Each row was made from one small tree. The marks that hang from a mark follow it in brackets, in the order of their numbers. Every link used is in the known rows. Write each row's tree.
Known rows:
z302{z116 z329{z494{z452 z584}}}: [-1.27  2.25  0.32  3.03 -2.04 -0.20  1.00 -1.14 -1.71  0.88 -1.64 -0.37
 -2.32 -4.07 -0.70 -4.42 -0.40 -4.57 -0.21  1.28 -1.13  2.35 -1.23 -3.95
  0.62  0.62 -2.26  0.53  1.58  1.47  4.78]
z272{z55}: [-0.08 -0.14 -0.01 -0.78  0.09  0.26 -1.01  0.44  0.56  0.75 -0.90 -0.24
 -0.47  0.37  0.20  0.11  0.49  0.59  1.83 -2.29  1.17 -1.15  0.73  2.25
 -0.06  0.21  0.11 -0.30  0.68  0.79 -0.44]
z55{z272 z447{z329}}: [-2.33  0.92 -0.09 -1.01  1.06  0.00  1.27 -0.40  0.16  0.61  0.18  1.74
  0.78 -4.16  0.75 -0.35 -1.11  1.48  0.82  2.09  0.37 -0.48  1.88  0.38
 -1.17 -0.57 -0.06 -0.99 -0.46 -0.79  0.92]
z55{z272 z447{z116{z302{z329}}}}: [-2.03  2.82 -0.60  0.14  1.17 -0.46  0.39  0.30  0.20 -1.03 -0.30  1.35
  1.82 -5.18 -0.03  0.59 -1.31  1.89  1.14  3.28  0.43 -1.37  1.73  1.26
 -1.34 -1.00 -0.66 -0.71 -0.32 -0.78  1.50]
z302{z116 z329}: [-2.12  1.61  0.61  4.50 -1.50  1.63  1.54 -1.19 -0.97  0.42 -1.54  0.25
 -2.56 -3.38  0.90 -1.45 -0.82 -1.40 -0.01  0.87 -0.98  0.74 -0.85 -0.53
 -0.05 -0.34 -1.96  0.11  0.78  0.45  3.62]
z452{z494{z329{z302} z584}}: [ 0.79  1.08 -0.97 -0.11 -1.38 -4.30 -4.38 -1.18 -0.60 -0.96 -0.09  0.66
  1.23  1.10 -3.00 -2.66 -0.45 -3.30  1.76 -0.53  0.92  2.32 -0.40 -3.13
  0.63  0.88 -0.86  0.44  0.58  1.49  0.05]
z494{z329{z302} z584{z408}}: [-2.49  3.11  1.93 -0.62 -1.95 -4.23 -3.69 -0.16 -1.69 -1.73  0.33  0.09
  0.90  0.57 -4.85 -2.06  1.91 -1.24 -1.42 -0.23  2.84  2.55  0.27 -2.57
  0.23  0.80 -1.33 -0.76  1.34  2.25  2.41]
z272{z55{z447{z116}}}: [-1.15  0.21 -0.43 -0.14  0.09  1.18 -1.28  0.24  0.88 -0.18 -1.33 -0.24
 -0.34 -1.53  0.11  0.12 -0.83  0.60  2.18 -0.68  0.98 -1.67  1.22  1.74
 -0.43 -0.20  0.11 -1.26  0.89  0.44 -0.29]
z408{z580 z584{z494{z329{z302} z452}}}: [-2.96  2.36  1.57 -2.45 -0.45 -5.02 -2.21 -0.22  0.11 -2.65  1.89  2.56
 -1.49  0.04 -1.62 -7.18  2.92 -1.62  1.32 -2.31 -1.05  2.19  0.07  2.44
  0.06  0.49 -2.09 -1.60  0.73  2.24  4.37]
z494{z329{z302} z452 z584{z408}}: [-2.80  3.27  2.14 -0.77 -2.47 -5.72 -4.47  0.22 -2.08 -2.84  0.48 -0.87
  1.93  0.68 -6.02 -3.54  2.49 -2.23 -1.79  0.44  3.58  4.88  0.94 -5.11
  0.58  1.19 -1.26 -0.73  1.62  2.98  1.80]
z801{z452{z494{z584{z408}}}}: [ 0.74 -0.06  0.79  0.88 -2.01 -2.68 -0.31 -0.05 -0.14  0.31  0.02  1.59
 -0.73  1.32 -1.57 -1.00  1.57 -5.24  0.64 -0.31  0.74  1.56  0.68 -0.38
 -0.59  0.05 -0.91  1.23  0.33  0.77 -0.90]
z452{z494{z329{z302} z584{z408}}}: [ 0.14  1.48  0.22 -0.20 -1.59 -4.52 -4.96 -0.86 -0.75 -0.57  0.03  1.25
  0.74  1.43 -3.47 -2.41 -0.26 -4.05  1.24 -1.18  1.28  1.91 -0.24 -1.34
  0.48  0.85 -0.98  0.04  1.02  1.68 -0.02]
z580{z408{z584{z494{z329{z302{z116{z447}}} z452}}}}: [ 0.26  3.39  4.21  0.63 -0.90 -3.03 -0.96 -0.04  0.53 -2.14  0.09  0.87
 -0.60 -1.64 -2.30 -3.05  0.37 -0.16 -0.52  0.53 -0.24 -0.42  1.10  1.95
  0.51  0.97 -1.99 -1.16  1.30  1.49  2.24]
z584{z408 z494{z329}}: [-3.17  0.78  2.24 -1.54  0.06 -0.50 -4.24  0.83 -1.17  2.59  0.48  2.53
  0.27  1.48 -1.62 -2.61  0.33 -2.86 -0.36 -1.68  0.44  0.14 -0.11  4.82
 -0.37  0.23 -0.83 -1.12  1.83  1.64  0.37]
z116{z302}: [ 0.87  2.12 -0.92 -0.02  0.44 -3.34 -1.74  0.31  0.10 -2.66 -0.24  1.49
  2.02 -1.14 -1.13  0.96  1.83  1.63  0.41 -0.47  0.50 -0.50  0.26  2.96
 -0.41  0.37 -0.73  0.77  0.22  0.05  1.06]
z116{z447{z329{z494}}}: [ 1.83  1.61 -1.62 -0.30  1.20 -0.47 -1.13 -0.41  0.17  1.44 -0.72  1.87
  2.03 -2.86 -1.81 -2.52  0.31 -1.50  0.88 -0.31 -1.70 -0.11 -0.76 -0.16
  0.09  0.94 -1.70  0.08  0.70  0.99  0.77]
z302{z116{z447{z55{z272}}} z329}: [-1.32  3.10 -0.62  5.00 -0.48  0.56  2.26 -0.55 -0.58 -0.17 -1.62  1.14
 -0.76 -4.33  0.45 -2.84  0.04 -0.36  0.97  1.16 -0.41 -0.75 -0.76  0.23
 -0.49 -0.31 -2.54  0.48  1.11  1.18  2.97]
z452{z494{z329 z584{z408}}}: [-0.31  0.88 -0.18  0.22 -1.41 -4.21 -3.65 -0.83 -0.49  0.31 -0.05  0.58
  1.01  1.36 -2.29 -2.41 -1.02 -3.63  1.76 -0.67  0.79  1.82 -0.34 -1.35
  0.51  0.69 -0.71  0.26  0.78  1.88 -1.74]
z584{z408{z580} z494{z329{z302}}}: [-4.05  1.38  2.50 -2.28 -0.49 -1.66 -5.89  0.76 -1.36  0.82  1.14  3.93
 -1.04  1.14 -2.57 -4.70  1.10 -3.46  0.05 -3.35  0.06  0.05 -0.14  5.57
 -0.34  0.38 -1.63 -1.74  1.85  1.34  3.81]
z584{z408{z580} z494{z329{z302{z116{z447}}} z452}}: [-3.97  2.44  2.81 -1.23 -0.74 -2.71 -5.80  0.84 -1.42 -0.42  0.54  3.48
 -0.21  0.22 -3.58 -5.65  1.53 -4.29 -0.29 -2.12  0.25  1.20  0.38  3.93
 -0.34  0.62 -2.14 -1.80  2.38  2.01  3.47]
z452{z494}: [ 1.82 -0.76 -1.05  0.28 -0.21 -1.48 -2.31 -0.71  0.42  0.70 -0.18  1.08
  0.16  1.03 -0.05 -0.99 -1.57 -3.12  2.18 -1.06 -0.66  0.15 -0.45  0.55
  0.32  0.31 -0.02  0.55  0.06  0.17 -1.67]
z494{z329{z302{z116}} z452 z584{z408}}: [-2.93  3.84  2.41  0.84 -2.66 -5.39 -3.33 -0.26 -2.02 -3.78 -0.26 -1.17
  0.94 -0.12 -5.55 -3.56  2.26 -2.49 -2.09  1.27  3.30  4.77  0.81 -5.19
  0.41  1.05 -1.65 -1.13  2.10  3.06  2.33]
z584{z408 z494}: [-1.78  0.38  1.91 -1.94 -0.07  0.01 -3.02  1.26 -0.90  2.83  0.52  3.32
 -0.40  1.38 -0.86 -1.20  0.36 -3.10 -0.64 -1.99  0.01 -1.09 -0.18  6.95
 -0.67  0.08 -0.31 -0.86  1.70  0.82  0.00]
z584{z408 z494{z329{z302{z116}} z452}}: [-2.96  1.72  2.98 -1.07 -0.51 -1.62 -5.29  0.71 -1.65  0.47  0.16  2.36
  0.10  1.03 -3.24 -3.63  1.37 -4.06 -1.32 -1.11  1.35  1.65  0.30  3.31
 -0.28  0.57 -1.32 -1.52  2.62  2.04  1.96]
z329{z302{z116{z447}} z494{z452 z584{z408{z580}}}}: [ 1.05  4.02  1.58 -1.11 -1.15 -3.92 -2.95 -0.14 -1.30 -2.19 -0.95  1.64
 -1.20 -2.50 -5.20 -5.02  2.43 -6.59 -1.55 -0.24  0.34  1.01 -0.23 -2.55
  0.34  1.57 -2.40 -0.85  2.67  1.40  5.99]
z452{z494{z329{z302{z116}} z584{z408{z580}}}}: [-0.64  1.80  0.22  0.75 -1.84 -4.72 -4.44 -1.15 -0.68 -1.66 -0.16  1.41
 -0.48  0.70 -3.06 -3.51 -0.44 -4.34  1.50 -1.19  0.66  1.79 -0.42 -0.99
  0.37  0.74 -1.49 -0.46  1.23  1.67  1.23]
z116{z447{z55 z329}}: [ 1.24  1.54 -3.53  1.61  0.77 -0.78  0.05 -0.18  0.17 -0.76 -0.16  1.82
  2.08 -1.93 -0.96 -3.65  0.89  1.16  1.61 -0.85 -0.14 -0.38 -1.24  1.28
 -0.18  0.60 -1.52  0.03  1.17  1.81 -0.10]

Which tree is each row?
[-4.49  0.84  2.08 -1.80 -0.38 -1.32 -4.56  0.81 -1.11  1.63  1.07  3.33
 -0.84  1.15 -1.41 -4.65  0.29 -3.11  0.48 -2.91 -0.51  0.04 -0.21  5.41
 -0.33  0.21 -1.37 -1.52  1.53  1.52  2.24]
z584{z408{z580} z494{z329}}
[-2.40  1.99  0.83 -0.71 -2.90 -4.97 -1.09  0.88 -1.32 -1.90  0.95 -0.17
  0.28  0.24 -3.05 -3.02  1.42 -2.12 -1.00 -0.25  1.53  3.07  0.68 -1.83
  0.25  0.73 -0.41 -0.33  0.85  1.95  0.07]
z494{z452 z584{z408{z580}}}
[-1.03  1.22 -0.14 -0.19 -1.72 -0.64 -1.13 -0.23 -1.88  2.80 -0.16  0.26
 -0.39 -2.42 -1.66 -4.32 -0.04 -3.95  0.34 -0.59 -0.57  2.56 -0.98 -3.81
  0.95  0.87 -1.43  1.34  0.56  1.37  3.81]
z302{z329{z494{z452 z584}}}
[-2.00  1.48  0.39 -0.28 -1.83 -0.54 -1.32 -0.23 -1.74  3.06  0.14  1.57
 -1.73 -2.35 -1.34 -4.56 -0.23 -4.22  0.60 -1.91 -1.12  1.05 -1.26 -1.06
  0.66  0.63 -1.79  0.78  0.63  1.00  4.87]
z302{z329{z494{z584{z408{z580}}}}}
[-0.95  2.27  1.77 -2.26  0.22 -3.89 -1.62 -0.17  0.03 -1.10  1.02  1.54
  0.16  0.58 -1.99 -4.23  3.00 -1.38  0.09 -0.65  0.21  2.42  0.18  1.62
  0.00  0.52 -1.34 -1.05  1.09  2.37  1.73]
z408{z584{z494{z329{z302} z452}}}
[ 1.50  2.51 -2.97  0.56  1.37 -1.27 -0.35  0.05 -0.06 -1.45  0.14  2.62
  2.26 -2.54 -1.78 -3.38  1.62  1.46  1.30 -0.52  0.76 -0.64 -0.60  1.66
 -0.61  0.50 -1.76 -0.22  1.07  1.42  1.48]
z116{z447{z55{z272} z329{z302}}}
[-3.48  4.46  2.25  0.68 -2.67 -6.33 -3.86 -0.10 -1.76 -4.30 -0.07 -0.25
  1.01 -0.85 -5.95 -4.98  2.54 -2.56 -1.38  0.62  2.53  4.22  0.90 -4.61
  0.33  1.14 -2.30 -1.26  1.92  3.07  3.17]
z494{z329{z302{z116{z447}}} z452 z584{z408{z580}}}
[ 1.15  2.00 -1.82  1.50 -1.14 -4.64 -3.42 -1.23 -0.42 -2.16 -0.68  0.80
  1.34  0.30 -2.99 -3.80 -0.11 -3.12  2.06 -0.15  1.04  1.62 -0.73 -2.84
  0.43  0.91 -1.44  0.40  1.29  2.07  0.20]
z452{z494{z329{z302{z116{z447{z55}}}} z584}}
[ 0.92  0.16 -0.22  0.18 -0.18 -2.29 -4.85 -1.19 -0.11 -0.32 -0.20  1.10
  0.63  1.16 -2.02 -2.40 -0.85 -3.27  2.15 -1.15  0.29  1.39 -0.30 -1.41
  0.58  0.61 -0.88  0.18  0.45  0.76  0.40]
z452{z494{z329{z302}}}
[ 2.40  3.93 -0.25 -0.88 -0.28 -3.65 -1.15 -0.22 -1.21 -2.53 -1.08  0.81
 -0.02 -2.84 -4.29 -5.24  2.41 -4.82 -0.93  1.20  1.07  1.09 -0.38 -4.08
  0.23  1.46 -2.03 -0.16  2.57  1.57  5.30]
z329{z302{z116{z447{z55{z272}}}} z494{z452 z584}}
[-0.93  1.12 -0.68 -0.27  0.11  0.43 -2.33  0.17  0.41  0.46 -1.59  0.69
 -0.08 -2.86 -0.48 -0.96 -0.45 -0.49  2.66 -1.26  0.53 -1.66  0.80  2.13
 -0.23  0.16 -0.71 -0.65  1.15  0.64  1.84]
z272{z55{z447{z116{z302{z329{z494}}}}}}
[ 1.07  0.31 -4.93 -0.07  1.66  0.33  1.83 -0.74 -0.74  0.31  1.03  1.57
 -0.73 -2.67  1.03 -7.30 -0.11 -0.51  2.07 -1.00 -0.04  0.78 -2.33  0.82
  0.10  0.72 -1.33 -0.60  1.81  1.97  2.95]
z447{z55{z272} z329{z494}}
[-2.38  2.55  0.94  2.89 -2.34 -0.72  0.45 -0.96 -1.74  0.80 -1.21  0.46
 -3.16 -3.97 -0.95 -5.31 -0.29 -5.22 -0.20  0.26 -1.33  2.01 -1.17 -2.45
  0.54  0.57 -2.59  0.00  1.78  1.54  5.64]
z302{z116 z329{z494{z452 z584{z408{z580}}}}}
[-1.18  0.12 -1.54  0.22  0.05  1.37 -1.34 -0.26  0.65  0.04 -1.13  0.24
 -0.43 -2.41  0.15 -0.91 -1.05  0.73  2.42 -1.02  0.52 -0.74  0.65  2.08
 -0.32  0.04 -0.28 -1.60  1.10  0.86  0.30]
z272{z55{z447{z116 z329}}}
[ 0.27  0.52 -1.38  0.33 -1.28 -4.10 -3.08 -1.12 -0.36 -0.10 -0.13 -0.08
  1.48  1.12 -1.83 -2.62 -1.23 -2.84  2.17 -0.10  0.39  2.28 -0.45 -3.35
  0.70  0.74 -0.57  0.70  0.30  1.64 -1.60]
z452{z494{z329 z584}}
[-1.47  1.95  1.07 -0.62 -2.57 -4.45 -0.79  0.86 -1.35 -1.22  0.48 -0.73
  1.22  0.47 -3.16 -1.56  1.42 -2.03 -1.55  0.60  2.19  3.09  0.72 -2.16
  0.21  0.75 -0.03 -0.10  1.02  2.03 -1.16]
z494{z452 z584{z408}}
[-1.45  1.96 -1.41 -0.27  1.30  0.91  0.01 -0.56  0.00 -1.23  0.16  1.63
  0.70 -5.15 -0.51 -0.89 -1.62  1.33  0.61  2.91  0.26 -0.05  1.10  0.35
 -1.16 -0.66 -0.79 -2.14  0.21 -0.47  2.48]
z55{z272 z447{z116 z329{z302}}}
[-0.55  0.66  1.27  0.75 -2.15 -3.71 -2.17 -0.38 -0.43 -1.03  0.34  1.86
 -0.91  1.16 -2.83 -3.02  2.13 -5.46  1.02 -1.03  0.98  2.40  0.72 -1.44
 -0.40  0.25 -1.71  0.63  0.49  1.20  1.43]
z801{z452{z494{z329{z302} z584{z408{z580}}}}}
[-0.31  2.02  3.83 -0.08 -1.04 -2.62 -0.44  0.15  0.41 -1.04  0.84  0.28
 -0.62 -0.75 -1.27 -3.13 -0.25  0.30 -0.16  0.16 -0.30  0.10  0.98  1.79
  0.77  0.87 -1.23 -0.91  0.77  1.46  1.14]
z580{z408{z584{z494{z329 z452}}}}
[ 2.74  2.61  1.10 -0.57  0.81 -0.39 -2.19 -0.76 -0.34 -0.84 -1.65  1.77
 -1.38 -2.72 -3.11 -2.92  1.50 -5.00 -0.80 -0.09 -0.76 -1.11 -0.71 -1.29
  0.12  1.05 -2.15 -0.62  2.12  0.08  5.95]
z329{z302{z116{z447}} z494}
[-2.65  3.31  1.63 -1.35 -0.27 -5.17 -1.66 -0.41  0.39 -3.19  1.11  2.65
 -1.26 -0.95 -1.89 -7.15  3.11 -1.78  1.24 -1.63 -1.41  1.74  0.16  2.39
 -0.15  0.46 -2.68 -1.73  1.07  2.42  4.30]
z408{z580 z584{z494{z329{z302{z116{z447}}} z452}}}
[-1.59  3.83  0.97  2.92 -1.83 -1.41 -0.02 -0.63 -1.33  0.94 -1.77  1.18
 -1.38 -4.90 -2.07 -5.14  0.26 -5.19  0.15  0.48 -1.58  0.97 -0.81 -2.30
  0.31  0.76 -3.14  0.33  1.74  1.69  4.80]
z302{z116{z447} z329{z494{z452 z584{z408{z580}}}}}
[ 0.93  2.43 -3.78  0.60  0.35 -1.35  0.90 -0.99 -1.45 -2.01  0.51  2.35
 -1.93 -3.12 -1.18 -7.37  1.27 -1.90  0.66 -0.82  1.14  0.93 -2.30  0.98
 -0.18  1.00 -2.23 -1.37  3.11  2.40  5.57]
z447{z55{z272} z329{z302{z116} z494{z584{z408}}}}
[-0.17  1.34  0.53 -2.38 -1.11 -3.20 -1.44  0.35 -1.16  0.66  0.31  0.17
 -0.59 -0.82 -2.71 -5.08  0.68 -5.38 -0.48 -0.65 -0.22  1.81 -0.45 -2.79
  0.78  1.29 -0.82 -0.08  1.44  1.51  2.43]
z329{z494{z452 z584{z408{z580}}}}
[ 0.01  2.39  4.04 -0.47 -1.07 -2.88 -1.40  0.08  0.25 -1.58  0.82  0.76
 -0.80 -0.72 -2.06 -3.10  0.22  0.08 -0.40 -0.22  0.07  0.09  1.04  1.95
  0.77  0.99 -1.42 -1.14  0.99  1.35  2.29]
z580{z408{z584{z494{z329{z302} z452}}}}
[ 1.69  2.80 -5.26  0.93  0.40 -1.21 -1.83 -1.02 -0.84 -1.61 -0.05  1.29
  0.81 -4.42 -2.20 -4.28 -0.69 -1.39  0.77  0.59 -1.67  2.26 -2.80  1.35
  0.35  1.14 -2.52 -1.43  2.19  2.32  2.87]
z447{z116{z302} z329{z494{z584{z408}}}}
[-0.38  0.43 -1.27 -0.74  0.26  1.32 -2.54 -0.42  0.39  0.11 -1.21  0.87
 -0.88 -2.65 -0.82 -1.91 -0.56 -0.81  2.16 -1.42  0.47 -0.81  0.41  1.59
 -0.16  0.42 -0.66 -1.76  1.56  0.83  2.30]
z272{z55{z447{z116 z329{z302 z494}}}}
[-0.99 -0.18 -0.29 -1.27  0.17  0.72 -1.71 -0.30  0.53  1.44 -1.25  0.87
 -0.83 -1.97  0.06 -1.45 -0.33 -0.77  2.30 -2.06  0.53 -1.09  0.93  1.61
 -0.21  0.46 -0.17 -0.95  1.11  0.57  1.13]
z272{z55{z447{z329{z494}}}}
[-1.07  2.60  1.89 -1.14  0.07 -3.68 -0.94 -0.51  0.08 -1.90  0.50  1.31
 -0.50 -0.05 -1.66 -4.13  2.90 -1.52 -0.11 -0.03  0.06  2.34  0.09  1.43
 -0.12  0.44 -1.61 -1.30  1.48  2.45  2.10]
z408{z584{z494{z329{z302{z116}} z452}}}
[-3.32  0.85  2.49 -1.75 -0.30 -1.47 -4.66  1.06 -1.46  1.95  0.61  1.84
  0.95  1.61 -2.45 -3.61  0.74 -3.48 -0.67 -1.17  0.94  1.76  0.33  3.14
 -0.12  0.50 -0.79 -1.06  2.00  2.17 -0.04]
z584{z408 z494{z329 z452}}
[-1.78  2.77  0.45 -0.70 -2.20 -5.38 -3.59 -0.24 -1.94 -3.37  0.31 -1.69
  2.52  0.12 -5.29 -3.87  2.16 -1.09 -1.12  1.36  2.98  5.46  0.76 -7.64
  0.85  1.24 -1.08 -0.13  0.95  2.68  1.97]
z494{z329{z302} z452 z584}
[-0.16  2.72  4.32  0.58 -1.16 -2.70 -0.70 -0.23  0.29 -2.26  0.35  0.55
 -1.40 -1.29 -1.72 -3.15  0.10 -0.16 -0.59  0.45 -0.11  0.08  0.95  1.81
  0.66  0.88 -1.73 -1.37  1.35  1.38  2.61]
z580{z408{z584{z494{z329{z302{z116}} z452}}}}
[-1.02  3.29 -0.22 -0.23 -1.15 -4.37 -3.02  0.38 -1.29 -0.90  0.09  2.52
  0.86 -2.75 -2.41 -2.91  1.92 -1.88  0.75 -1.85 -0.11  1.00 -0.39  2.01
  0.18  0.92 -2.08  1.22  0.81  1.02  4.51]
z116{z302{z329{z494{z452 z584{z408{z580}}}}}}
[-2.08  3.47 -0.19 -0.64  0.70 -1.55  0.02  0.49 -0.22 -0.43 -0.31  1.70
  1.58 -5.25 -1.04 -0.45 -0.97  0.07  0.72  3.00  0.54 -1.32  1.48  1.18
 -1.20 -0.62 -0.92 -0.81  0.33 -0.22  2.10]
z55{z272 z447{z116{z302{z329{z494{z584{z408}}}}}}}
[ 0.79  1.34  0.73  2.01 -1.69 -3.34 -1.10 -0.72 -0.14 -1.39 -0.84  1.23
  0.18  0.19 -2.89 -2.05  2.11 -4.99  0.85  0.75  0.86  2.24  0.75 -3.08
 -0.49  0.27 -1.96  1.07  0.65  1.26  0.59]
z801{z452{z494{z329{z302{z116{z447}}} z584}}}
[-2.14  1.88  0.60 -0.66 -2.35 -3.60 -0.36  0.49 -0.88 -1.08  0.74  0.72
 -0.57  0.14 -1.95 -1.62  0.83 -1.28 -0.59 -0.92  0.79  0.67  0.04  0.49
 -0.08  0.38 -0.51 -0.37  0.61  1.15  0.64]
z494{z584{z408{z580}}}
